Known rows, with every step that occurs:
f -> m -> a: [-11.2 -27.9  43.6 -49.7  -9.6  56.4  27.9   3.9 -21.1  -6.0  27.6 -24.2
   7.6  -4.9 -21.5 -64.6  10.0 -34.9  21.2  57.5   0.5 -26.9]
l -> c -> k -> m: [-11.6   3.4  12.0  32.1  -6.1 -40.0  13.6 -19.2 -18.0  19.1  22.2 -15.5
 -17.3   3.2 -25.6 -25.8 -38.5  17.3  -5.5  27.3 -57.4 -29.2]
z -> k -> m: [ 36.1  -6.1  24.6 -39.1 -34.4  25.6  16.3 -11.0 -22.3  -0.1  41.8  -8.0
 -19.4 -17.5 -19.9  -4.5 -32.0  -7.4 -14.4  32.1 -28.1 -10.9]
w -> k: [ 10.5 -12.5  22.5  10.9 -21.6  -3.6  30.1  -1.7   9.3  37.5   2.4   5.3
   3.3   8.1 -26.0   2.3 -19.5  -4.7  21.5 -12.7  13.7 -19.3]
l -> c -> k -> m -> a -> w -> f: [-38.8 -47.7   8.1   9.0   5.8 -18.8  20.9 -14.5  -6.2  17.2  20.6 -26.4
 -19.0   0.9  -6.1  16.9  -4.1  -4.7   3.0  22.6 -31.1  -2.8]
w -> f -> m: [ 24.2 -13.2  25.1 -31.3   3.7  80.3  37.6   8.7 -21.5   3.8 -25.1   6.9
  -8.1  18.8   7.3 -77.1 -37.0 -10.0  35.5  13.2  26.5 -11.2]
v -> y -> k -> w: [-40.2  19.6  19.4  60.3  27.9 -18.2  29.8   1.5 -51.4  20.8   0.0  41.0
 -29.1 -18.7 -20.5  48.5 -11.9  -9.2 -37.5 -27.0 -31.8  17.1]
v -> y -> k -> z: [-38.6  15.3  16.4  57.3  -4.7  -8.5  26.7   5.0  19.7   9.8  13.0  49.0
 -30.0 -20.9 -29.2  12.9 -29.3   4.7 -30.1  -5.3 -48.7   0.1]
m -> a -> w -> k -> z: [-21.6 -50.8  35.1  -8.7  12.8 -19.1  14.4  11.4  52.6  23.5  15.8  -5.0
 -22.2 -27.4 -35.1  36.9  48.9 -25.5 -27.9  -9.8 -10.4   0.1]
z -> k -> c: [  7.4   8.0  23.3  -4.3 -60.3 -32.4  17.2   3.0 -57.2   3.3  20.8   4.9
 -35.1  -6.7 -18.1 -10.4 -14.6   0.1  11.0  13.8 -13.4 -41.2]
v -> y: [-28.4  15.4  31.8 -29.1 -40.0  20.7  22.0 -12.1 -51.6   2.6  15.9  37.0
   5.1   6.1 -14.9  -5.0 -43.1  -9.7   4.4  -7.2   5.4 -14.2]
w -> f: [  7.4  -8.9  20.4 -20.0   1.0  28.9  23.6   8.8 -16.0  30.7 -15.4  16.9
   2.0  20.0   0.7 -30.2 -37.5   1.5  27.2  -9.4  32.2  -3.0]
y -> k -> m -> a -> w: [ -2.5 -41.1  22.6  31.1  25.7  11.0  21.4 -24.5 -26.7  -0.6   8.6 -13.5
   4.0 -21.3 -46.1  40.2  28.6 -31.1 -18.9  22.3 -66.1  16.9]
m -> a -> w -> k -> c -> l: [ -9.3 -28.8  29.0  20.2 -15.2 -27.5  31.5   5.3 -49.0   0.1 -18.5 -16.1
 -26.6  -2.6 -50.4  46.7  24.1 -21.8  31.8  -1.6 -26.1 -28.3]
w -> a: [-14.0   3.2  31.7 -24.3  -0.1   7.0  22.5   1.2 -23.5  29.0   8.7  -8.0
  20.7   4.4 -33.5 -26.5 -27.3  10.8  14.8  -0.9  30.2  -2.0]
l -> c -> k -> w -> f -> m -> a: [-55.8 -30.5  23.9  17.8  39.0 -15.3  32.4  26.4   6.8  27.2  19.0 -29.9
 -52.6 -11.5  14.2 -37.0  18.6  -7.4  -9.6  35.4  -9.9  -7.3]
f -> m -> a -> w: [ -4.5 -39.7  51.3 -55.9   4.1  54.7  18.7  -9.1 -49.3 -24.2  20.5 -16.5
   4.6  -8.7 -19.8 -22.9  39.9 -42.8  13.8  21.5  -7.1  -9.2]
l -> c: [-44.4  13.3  22.2   2.0  -9.7 -49.0   8.8  -1.0 -56.9  27.6 -18.8   1.3
   2.7  15.8 -13.5 -37.3 -24.4  -6.9   5.8   2.5   8.1 -42.2]
m -> a -> w -> k -> c: [-30.4 -41.6  30.2  12.7 -33.0 -29.9  22.5  -4.6 -35.5  20.8 -11.8 -10.2
  -9.2  -3.4 -36.4  21.7  38.3 -25.8  13.0   0.0  -2.7 -35.6]
f -> m: [ 21.0   0.4  41.3 -33.1  -6.9  58.1  25.4  -2.7 -38.1  -8.0   2.7  -2.0
   0.6   9.3 -17.0 -64.4 -17.5 -17.1  26.6  23.3   2.5 -18.6]
a -> w: [ 15.1  -8.7  38.7 -28.6   4.3  -1.7   3.6 -17.5 -64.9   0.9  -1.8  23.1
   7.1   0.7 -19.1  22.6   8.7 -13.1  11.6 -35.1   0.5  -1.0]

Rows:
[ 11.8 -58.8  20.4 -62.5 -21.5  41.6  21.0  -7.1 -12.1  -2.4  36.6 -19.6
 -24.6 -21.5  -1.2  37.0   7.3 -28.7  -9.5  24.8  -8.7  19.9]
z -> k -> m -> a -> w -> f
[-13.0 -38.6  31.9 -43.0  -4.6  79.3  39.1  14.5  -1.1   6.0   8.4 -18.2
  -3.0  10.1   3.0 -73.3  -3.8 -27.5  33.1  49.6  24.7  -8.8]
w -> f -> m -> a
[ 13.0   5.6  36.3  20.6  49.2 -43.9   8.4   2.7  -6.8  30.6  44.2  11.0
 -27.3 -23.6 -15.8  22.3  11.4  14.9 -20.3 -27.5 -25.9  13.7]
c -> k -> w
[  8.1 -15.1  25.4  25.5 -34.3 -33.0  17.7 -12.9 -56.6  17.1 -41.4  14.9
 -13.7  11.2 -31.7  23.3   8.8  -5.8  17.3 -35.1  -0.6 -32.0]
a -> w -> k -> c
[-12.3 -51.7  32.2 -11.5  -8.8  -9.6  26.7  -8.6   3.9  23.4  23.4 -12.3
   8.7  -9.3 -29.5  41.7  38.6 -31.9  12.0 -14.6   7.8  -7.4]
m -> a -> w -> k
[ 24.8  -2.4   7.6  53.8  20.1  15.6  26.6 -15.8 -15.0  15.3 -10.4   3.9
  -1.1  -4.1 -43.6  -0.8 -34.9  -0.4  -8.5  19.9 -60.8   2.5]
y -> k -> m
[-22.4  10.1  18.3  35.5 -12.1 -69.0  13.7  -6.6 -18.1  27.0  35.1  -1.7
  -8.5   8.3 -14.3 -14.6 -21.4  19.1  18.8   2.7 -29.5 -35.8]
l -> c -> k
[  3.3 -55.8  41.8 -30.5 -13.3  48.7  35.1  -7.5  -5.2  -4.1   9.7 -24.4
  -2.3  -9.6 -23.9   2.8  47.5 -39.4  24.5  11.9  -4.1 -12.8]
f -> m -> a -> w -> k
[ 15.9  10.8  21.2  44.4 -29.7 -18.7  38.3  12.3 -39.4  16.8 -35.3   0.8
 -32.2  15.7 -48.7  -1.2 -29.4   5.7  42.3  -2.3 -18.7 -39.6]
w -> k -> c -> l
[-20.2 -35.7  19.6  39.7  73.7  35.3  49.0  27.7   4.1  23.8 -12.8 -15.4
 -31.6 -16.9  -3.1 -13.2  21.4 -24.4 -10.2  29.9 -14.7  24.7]
y -> k -> w -> f -> m -> a
[-28.5 -34.0  40.5 -43.1  46.5  59.0  32.4  28.8 -12.2  18.9 -13.3 -14.7
 -29.2 -11.4   6.5 -43.4  17.9 -33.6 -14.5  29.5  27.9   9.8]
k -> w -> f -> m -> a
[ 24.7 -25.6  26.1   0.0 -10.9  -9.0  21.8 -14.3 -18.2  21.8  -3.4  12.2
   3.2   4.0 -24.0  42.4  11.4 -12.7  16.2 -45.9   5.7  -5.0]
a -> w -> k
[  9.4   4.4  28.4  15.3  23.2 -31.1   4.1   7.2  57.4  19.1  61.3  16.6
 -29.3 -21.2 -25.6 -14.0  -7.6  29.6 -11.9  -0.8 -44.2  -1.7]
c -> k -> z
[ -7.1 -37.2  31.6  -3.3  48.4  38.1  34.6  21.8  29.7  19.0  47.2 -19.9
 -38.6 -18.3   7.1 -28.6  27.7  -3.2   2.8  25.4  -8.9  17.6]
c -> k -> w -> f -> m -> a
[-35.8  12.6  19.1  43.2  11.8 -82.6   3.1  12.2  41.9  28.5  34.9   5.4
 -39.3 -11.5 -18.0 -21.9 -11.9  26.7 -14.7   7.3 -45.0 -28.2]
l -> c -> k -> z
[ 43.0 -25.3  31.3 -44.0  12.1  75.9  27.0  -4.0 -59.9 -12.8 -27.9  11.6
 -11.9  15.3   9.4 -33.3  -5.6 -15.0  33.3 -16.6  16.6   5.4]
a -> w -> f -> m
[ -1.9 -11.5  25.9  10.0   3.4 -19.8  19.1  18.8  65.7  40.5  -0.5  12.7
 -27.2  -9.2 -30.6  -8.6  -8.1   3.9 -16.9  -9.8  -1.4 -11.0]
w -> k -> z
[ 24.7  -3.5  25.2  33.9 -15.3 -20.8  26.8  -0.9 -73.1  -1.9 -49.7   8.5
 -34.2   8.0 -46.7  47.7   1.8  -2.9  37.3 -38.1 -28.0 -24.1]
a -> w -> k -> c -> l
[ -4.3 -40.4  34.7 -57.4  15.1  53.4  37.5  30.7  -3.8   7.7  37.4 -25.2
 -52.6 -33.5  19.7 -10.2  30.1 -32.9 -16.7  32.8  13.9  13.7]
z -> k -> w -> f -> m -> a
[-10.1 -41.2  38.6 -51.7   4.0  26.7   3.1 -21.6 -51.7  -5.1  10.3 -17.6
   6.7 -12.4 -36.3  12.9  22.7 -37.8 -19.0  22.5 -19.4   3.6]
k -> m -> a -> w
[-17.4 -48.3  29.0 -41.7  10.2  20.4  17.8   1.7 -28.8  13.8   7.9   1.5
   9.9   6.3  -1.5  15.4  20.9 -27.7  17.5  -6.1  28.1  10.7]
m -> a -> w -> f
[ -5.4 -45.2  37.2  -3.6 -36.7  23.4  32.8  -3.1 -40.6  -6.1 -25.5 -20.4
 -21.2  -3.4 -32.0 -24.4  40.6 -33.1  23.6  24.2  -9.6 -37.2]
f -> m -> a -> w -> k -> c
[ 36.9 -30.3  21.9  -7.7  -5.4  25.6  21.2 -22.9 -15.7  13.4 -26.2  -1.3
  -4.8  -0.5 -37.8  37.0  -8.5 -12.7  -9.8 -20.4 -17.0   1.0]
a -> w -> k -> m
[ 10.8 -22.5  28.6   2.6  12.8 -18.8  10.1   6.8  36.7  24.3 -12.3  21.2
 -26.4 -15.9 -28.3  34.9  19.2  -4.3 -20.1 -42.1  -3.2   3.9]
a -> w -> k -> z
[-34.9 -42.0   6.2  19.8  -5.7  56.8  41.6 -19.8 -30.4  -5.1   0.1  15.6
  -9.1 -10.0 -16.4  50.6 -13.8 -25.9 -10.0  13.3 -42.2  30.3]
v -> y -> k -> m -> a -> w -> f
